Every row comes from one small tree of marks. The marks that hang from a mark follow it in brackets, in the order of their numbers. Every link used is in the known rows. Which tree was each row made from?
Known rows:
K26{K864{K470{K34{K513}}}}: [-31  -4  14  -7  -2  14 -13  28   3   5  44   4   4  -5  20   1   6  28
  -8  19  10  19 -13  -7   4   3 -15  -3 -14  23   9   3 -16   6  17  11
  18  -6  17 -36   5   2 -10   1   8   8 -12 -16  -8   6  -4  -9]
K513{K881{K26 K105}}: [-20   5  -4  -7   6  -6 -13  27   9  12  14  27   6   1  18  13  17  32
   1  13 -13 -17 -12   0   9  14   2   0 -28  10  -1  13  -8  -5  -6   6
  11  -6   2 -32  13   0 -27 -28  17 -12   7 -21  -5  19   8  -4]
K881{K26 K470}: [-18   9  -1  -3   6   4 -18  21  -5  13  24  11  -2  12  12   1  23  30
  -2  18 -13  -5  -6 -12   2  12  -9  -8 -25  13  21   1 -14  -3  -6  20
  12   1  11 -36  14   1 -30 -27  11  -4   6 -19  -5  12  14  -8]
K26{K864{K513} K881{K470}}: [-30  -7   2 -10  11  12  -8  29 -18   0  33  -3  -3   8  11   0  13  12
 -16  18   5   6 -12 -17   4   2 -13   7 -32  26  18 -10 -11   8 -11  21
   7   9  25 -26  12   4 -13 -11   6   0  -2 -38 -11   7  12   6]
K34{K26{K881} K105}: [-16   1 -16  -6  23   0  -3  10   5   2  32   3   2  -9   4 -15  12   1
  10   0  -1 -14  -8  -9   5  -1   2  12 -25  16  13   4 -11  -9  -9  13
  20 -16   7   4   6   1 -22  -4  15  -8   5 -14 -26  13  31   0]
K26{K881{K470 K513{K34{K105}}}}: [-29   3  -9  -7  16   2  -5  22  -4   2  29  11  -9  15  -1   5  29  18
  -4  -6   5  -5 -18 -14  -3  -7  -5  11 -39  27  19  15  -7 -13 -21  34
  10  -8  13 -29  26   5  -5 -26  14 -10  -9  -7 -19   5   6   6]
K470{K34{K105 K513} K864}: [-24  -6  13  -8  -2   1 -20  25  10   2  45   3  10 -13  13   1   2  17
  -1   4  -2   4 -30  -9   9  10 -17   9 -25  19  13  22 -20   3  14  19
  24 -25   7 -34   7   2  -5 -10  22   6 -19   3 -17   8   1   1]
K513{K34{K105} K864 K881{K26 K470}}: [-21  33 -13 -18  29  -2 -11  19   8  17  17  31   2  14  -6  24  28  38
 -12   4 -15 -16 -18 -19   5   6  -3  14 -40   8  16  11 -17 -16  -6   9
  -4  -9   9 -41  18  -9 -22 -34  24 -16  -5  -5  -8 -11   8  10]
K513{K864 K881{K470}}: [-22  23   1 -12   3  13   0  22   7  16   9  28   6   3   1  21  14  36
  -5   9  -9  -7 -15 -17   5   1  -3  12 -26   7  14  -2 -16   2  -4   9
  -7  -3  14 -25   6  -4 -23 -14  16   3  -1 -27   2  -9  14  -1]
K105{K34{K470 K513}}: [-27  -3   3  -9  -2   5 -19  24   8  13  51   8  15  -4  16  -1  11  11
   0   8  13   1 -19   3  -7  17 -21   2  -7   9  18   5 -16  -7  13  18
  13  -8  11 -31   5  11   1 -13   1  16   4  -6 -10  -4  15 -14]
K881{K26 K105{K34} K470}: [-27   5   1 -11  -3  -6 -19  27   0  15  29  17   6  13   8  15  31  33
  -9  18  -8 -10 -20   1  -2  16 -13  -7 -22  15  20   6 -12  -6  -5  21
   6   9   7 -41  25   5 -11 -32   2 -15  12 -10   4  17  -6  -7]
K34{K26 K105 K470{K864} K513{K881}}: [-15  10  -5 -12   9  -4 -14  26  20   9  50  19  10 -13   7  -5   8  17
   7 -10   2   3  -1 -15   4   9   2  18 -17   7   3   8 -21 -23  12  28
  17  -8   4 -36  11   9 -11 -26  31  -1 -11 -23 -18 -15  18   0]
K881{K26{K34 K864{K470}} K513}: [-31  -1  -6 -12   4   6 -23  33  -3   4  24  12  -4  14  19  -5  21  38
  -5  28  -2  20   5  -7 -11   9 -10  -7 -11  54   4 -10 -13   0   1  20
  10  -3  22 -29  17   6 -17 -23  18 -18  -7 -33   0   4  -4  -6]
K513{K34{K26 K105 K470} K881}: [-10  13  -7 -15  25   1 -13  14  24  11  34  25  14  -2  -2  -9  17  22
   9 -12  -7  -9  -7  -8   0   4  -1  11 -23   2  10  11 -17 -35   3  19
  15 -15   6 -27  22   0  -9 -18  18  -9  -4 -10 -20  -6  23   6]
K513{K34{K26}}: [-12  -1  11 -16   7   4 -13   2  18  13  25  17   7  -9   6  -6  12  17
  10   0 -14  -2 -18  -7   2   0 -13   1  -8  18  24   6 -15  -8  -3  14
  23 -15   7 -18  11  -7 -11  -8  14  -6   1 -10 -24  11   8   0]
K26{K864}: [-21  -7   6  -8   1   8 -10  19   0  13  23   7   2  -2  17  -5   7  20
  -2  13  -9   5 -14  -3  -4   0  -7  -1 -25  27  17  -4  -7  19   5  11
  13 -14  12  -1  -4   0  -8  -4  17  -4  -6 -25 -10  16  19   0]
K864{K105 K470{K34} K513}: [-28   9   9   5   0  22 -20  30   1  -5  33   8   9   0  14   3   2  20
  -1  23  11  24 -16  -1  14  28 -18 -11  -9  26   8   0 -12 -17   1   7
  19   0  26 -54  21 -17 -26  -1  -4  12 -17 -18 -17  11  -4   0]
K26{K881{K470 K513}}: [-30  -1   1  -1  -4   9  -3  23  -9   4  24   8 -10  12   9   5  19  20
   3   6   9  -3  -8 -13   2  -3  -4   9 -27  23  16   0  -6   3 -19  28
  10   0  22 -24  14   8 -13 -23   5   0   3 -28  -8  11   9  -4]
K513{K34 K864 K881{K470}}: [-24  24   8 -22   9  11  -5  19  12  17   9  34   6   8  -5  27  20  41
  -8   5 -10  -5 -26 -19   7  -3  -9  14 -30   8  19   7 -15  -3  -5   9
  -5 -11  11 -30  11  -7 -14 -16  18  -2  -6 -15  -4 -13   4   6]
K864{K105 K470{K34{K513{K881}}}}: [-36  18   5  -5  -3  18 -12  30  10   2  36  22   9  -6  12  11   9  29
   0  12  21  17 -14  -6  11  15  -8   2 -10  12   1  17 -19 -20  12   3
  20  -8  13 -59  12  -9 -28  -8  14  17 -25 -11  -6   1  -1  -5]
K470{K34{K26 K105} K864{K513{K881}}}: [-22   5  15 -18   9   2 -17  25  18   0  31   6  14 -11   6  -4  -7  27
   2   7 -14   3 -21 -13  16  14 -15  13 -25  17   3   7 -23  -9   3  10
  15  -6  17 -41  21  -8 -17 -15  24 -10 -20 -17 -18   2   0  17]
K26{K881}: [-27  -2   2  -4  10   9  -9  20  -6   3  16   4   2  -7  17  -1   6   8
   6  12   3 -11 -17  -5   5   3  -7   8 -27  16  12   6 -11  10 -10  10
  17 -14  13   1  -2   7 -21  -1  10   6   6 -13 -24  18  24  -7]
K513{K34 K864{K105}}: [-25  15   5  -8   5  13 -16  12  12  13  21  27  13  -1   4  19  19  14
  -5   3  -2   4 -24  -6   5   9 -13   6 -16  25  22  14  -7 -12  -4   5
   8 -21  14 -20   1 -20  -7  -4  18   1 -11  -8 -17   4   0   6]
K26{K864{K105 K470{K34} K513} K881}: [-40   3   7  -5  17  24 -21  29 -13 -11  34  -1   3   1  17   3   9  16
 -12  27  22  27  -8  -8   8  15 -16   1 -23  36   6  -5 -10  -6  -1   1
  13   3  33 -40  12  -8 -19   3   0   3 -18 -22 -13  11  -3   6]
K26{K864 K881}: [-28 -10   5 -11  11  10  -9  20  -8   5  21   2   3  -2  18  -6   7  11
  -3  15   4  -6 -12  -9  -4  -5  -7   7 -35  27  12  -2  -6  18  -4   8
  12 -15  16   9  -8   8 -12   0  15  -5  -1 -23 -17  15  21   1]
K881{K105 K513{K34{K470}}}: [-20 -10   3  -1  -5   3 -20  25  16   6  36  34  12   5  18  13  24  26
   4  -9  -2   1 -10   1   3   8  -6  -1 -14  25  13  10   3 -21  -5  32
  15  -7  10 -37  24   3  11 -31   3  -7  -4 -19 -16  16   0  -4]

Write each row's tree:
[-21 -11  -1 -20   3   1 -25  43   9  -3  30  26  16   3  21   3  13  30
 -13  12  -6  11 -10  -8   4  12  -8   4 -18  30  -8  -8 -11 -12   7  23
   4  -3  17 -40  25   5  -3 -10  14  -7  -6 -39   6   6   4   3]  K26{K34{K470} K864{K513{K881{K105}}}}
[-24  -1  17 -21 -12  -3 -21  26  11   7  40  10  12   0   2   9  21  24
 -10   9  -7   8 -31  -5  14  12 -23   4  -8  28  21  -6 -16 -10  -9  35
   9  22  16 -52  30   0  -1 -26   6 -14  -2 -33  -2   3 -19   2]  K881{K105{K34{K26}} K470{K864{K513}}}
[-17  -7   5 -10   1  -7 -42  41   7  -5  33  17  15   2  24   4  20  28
  -8  15 -12  18  -9  -7  14  29 -18  -4 -11  36   2   0 -17 -18   5  28
  15   0  15 -55  28   4 -11 -25   9  -9   6 -27 -10   9  -4  -5]  K881{K26{K34{K470{K864{K513}}}} K105}
[-24  18  -4  -2  16  12  -9  22  10   6  27  14   8  -6   2  13  10  29
  -2  14  -5   4 -23  -7   9  13  -7   5 -23  17  12   1 -15  -7   7   3
   2 -21  15 -17   7  -8 -16   1   3   6  -7  -8 -10   1   8  -6]  K513{K864{K470{K34{K105}}}}
[-18  -4  -6 -10   4  -3 -30  30   5   0  42  13   8   2  23  -5  22  16
   0  14  -1  10   3 -11  -3  14 -17  -1  -2  20  10  10 -24 -18  16  23
  20 -14   6 -43  16   6 -17 -19  13   9  10 -10 -10   1  15 -15]  K881{K26{K34{K470 K513}}}
[-25  23  -7   2   3  17 -11  19   7   9  22  23   5  -1   7  16  16  19
  -4  14   7  16 -10  -3   8  17  -1   3  -8  24  11  -5  -5 -14  -3   7
   4  -7  19 -18  -1 -15 -19  -3   9  11  -6 -26  -8  -1  11  -8]  K513{K864{K105 K470}}
[-26  14  12 -15   5  14 -27  27  15   8  20  34  16   3   8  10  14  30
   4  -2   9  12 -12  -5   6  13  -5   8 -29  19   5  14 -13 -20   3  20
   9 -10  17 -43  11  -5  -6 -20  23  -2 -25 -10 -15  -8   6   9]  K513{K34{K470{K864{K105}}} K881}
[-25   6  23 -21   5  11 -23  24  11  10  15  15   8  -5  14   8   0  29
  -6  15  -7  11 -32  -9  14  13 -22   7 -30  23   5   6 -20   0  -7   8
  14  -8  20 -40  16  -5 -12 -17  21  -3 -18 -23 -23  -6  -1  13]  K470{K864{K513{K34 K881}}}
[-22  17  -2 -11   3  11 -10  26  14  17  34  26  14  -6  12  19   9  21
  -3   4   6  -5  -8 -15   5   9  -5  16 -12   0   7   3 -14  -8  11   7
   2 -14  10 -27  -3   3 -12 -15  13  20  -2 -23  -8 -15  23  -6]  K34{K470 K513{K864 K881}}
[-23  15  -8  -5  13  -3 -11  23   4   8  43  11   6   8   2  20  25  25
 -14   9  -7  -5 -15 -20   7   9 -16  10 -21   8  23  17 -19  -8  11  14
   9 -13   7 -51  13  -5 -21 -26  14   4  -2   1  -7  -2  -3   0]  K881{K26 K470{K34{K105 K513{K864}}}}
[-28   4  11 -27  10   9 -17  24  11  10  36   5  19   0   6  -9   2  25
  -6  17   3   4  -7  -5  -9  11 -16   7 -16  19   9 -19 -18  -9   7   6
   4  14  23 -29  17   4  -2 -16  12  -7  -2 -38  -6  -9   8  10]  K105{K34{K26{K864{K513{K881}}} K470}}
[-25   2  10  -2 -11  10 -27  27   1   3  30   6   8  -4  14   1   4   8
  -5  17   4  22 -22  -2  13  26 -16   2 -16  31  10   1  -9  -5  -8  18
  17  -4  24 -38   4 -12 -19 -13  20   6 -21 -30 -22  10   4   8]  K470{K864{K105 K513}}
[-14   5 -13 -11  35   3 -13  10  13   0  39  15  10  -3   1 -10  22   3
   8 -13   4  -8  -4 -12   2   0  -2  13 -22  12  16  10 -12 -26  -3  22
  18 -16   8 -13  18   7  -8 -11   8  -7   6  -3 -34   2  30   5]  K513{K34{K26{K881} K105 K470}}
[-31  25   1 -20   7  13 -16  22  12   6  33  10  16  -2   1   1   8  22
  -3  20  15  17 -13   2   6  25 -11   3  -3  22   2 -10 -18 -28  -8   2
  11  19  24 -52  24 -13 -23 -12   7   1 -14 -34  -9  -9  -1   2]  K864{K105{K34{K26}} K470 K513{K881}}
[-30  -2  17 -14  -9   5 -26  29   7  12  50   6  17  -8  17   3  10  17
  -2   9  10  11 -24  -1  -5  17 -23   5 -15  18  16   6 -20   2  13  22
  13  -2  14 -30   3  13   6 -16  11  14  -5  -7 -13 -11   5  -7]  K105{K34{K470{K864} K513}}
[-31 -11  11   2 -19   4 -11  33   6   3  26  21   5   9  11  19  23  40
   0   2  -7  -2 -16  -4   8   2 -13   0 -17  19  17  10  -4  -4  -4  33
  14  -1  13 -51  29  -1  -5 -26   0  -7  -7 -18   3  26 -20  -3]  K881{K105 K470{K34} K513}
[-30   1  19  -7 -20  13 -22  35   1   0  44  13  10   2   8  14  15  25
  -8   6  10  24 -21 -12  11   7 -19   4 -12  19  17  20 -21  -5   8  30
  21  -6  14 -64  13  -7 -13 -16  19   8 -27  -3  -4   5 -16   2]  K881{K470{K34{K513} K864{K105}}}
[-31   0  22 -14  -6  -4 -21  34  13   8  32  20  11  -8  20  24   7  37
  -4  15  -5  -3 -21  -9  18  10 -14   6 -25  14   0  29 -16  -1  11   7
  19  -9   3 -59  13   3 -22 -33  25 -10 -10  -3  -9  10 -20   1]  K470{K34{K513{K881{K26 K105}}} K864}
[-32  16   0  -7   3  15 -22  24  -1   3  36   4  11   3   9   6  12  11
  -7  26  19  21 -23   9   1  34 -22  -4  -6  30  10  -6 -12 -16  -7   6
  10  12  25 -42  19 -13 -16  -5   0  14 -13 -24 -10   2   1  -6]  K864{K105{K34} K470 K513}
[-11   5  -2 -11  19  -4 -12   4  19  10  33  12   7  -7   1 -10  17  12
   7  -7 -13  -7 -18  -2   4   1  -5   4 -16  19  20  12 -15 -19  -3  18
  22 -23   3 -13  14  -7 -11  -9  20 -12  -3  -3 -26   9  15   6]  K513{K34{K26 K105}}
[-25  -3   0 -11  -1  -2   0  15  13   6  23  21   5  -6   7  17  22  11
   2  -5  -3 -14  -1 -15  14  -5   0  19  -8  28  10   3   2  -8 -17  16
  10  -8  16 -10   5   2  -8 -19  11 -12  13 -36 -18  12  -5  -1]  K34{K26{K881{K105 K513{K864}}}}
[-31  -3  16  -4 -15  14 -13  26   1   3  25  12   1  11   7   7  16  38
   1   9  -5   4 -11  -9   4   1 -17  -4 -19  20  20   7 -13   5  -2  26
  14  -3  21 -47  25  -1 -16 -22   2   2 -10 -15  -2  17 -11   1]  K881{K470{K34} K513}
[-26   3   7 -24  -3  -7  -6  19  23  12  23  22  18 -10   5   8  12  25
   5   6  -9 -15 -24   3   3   5  -7   8 -13  11   5   5 -13 -10  -3   8
  10  -1   3 -22  16   1 -10 -14  13 -13   3 -17   0   9  -1  -1]  K513{K881{K105{K34{K26}}}}
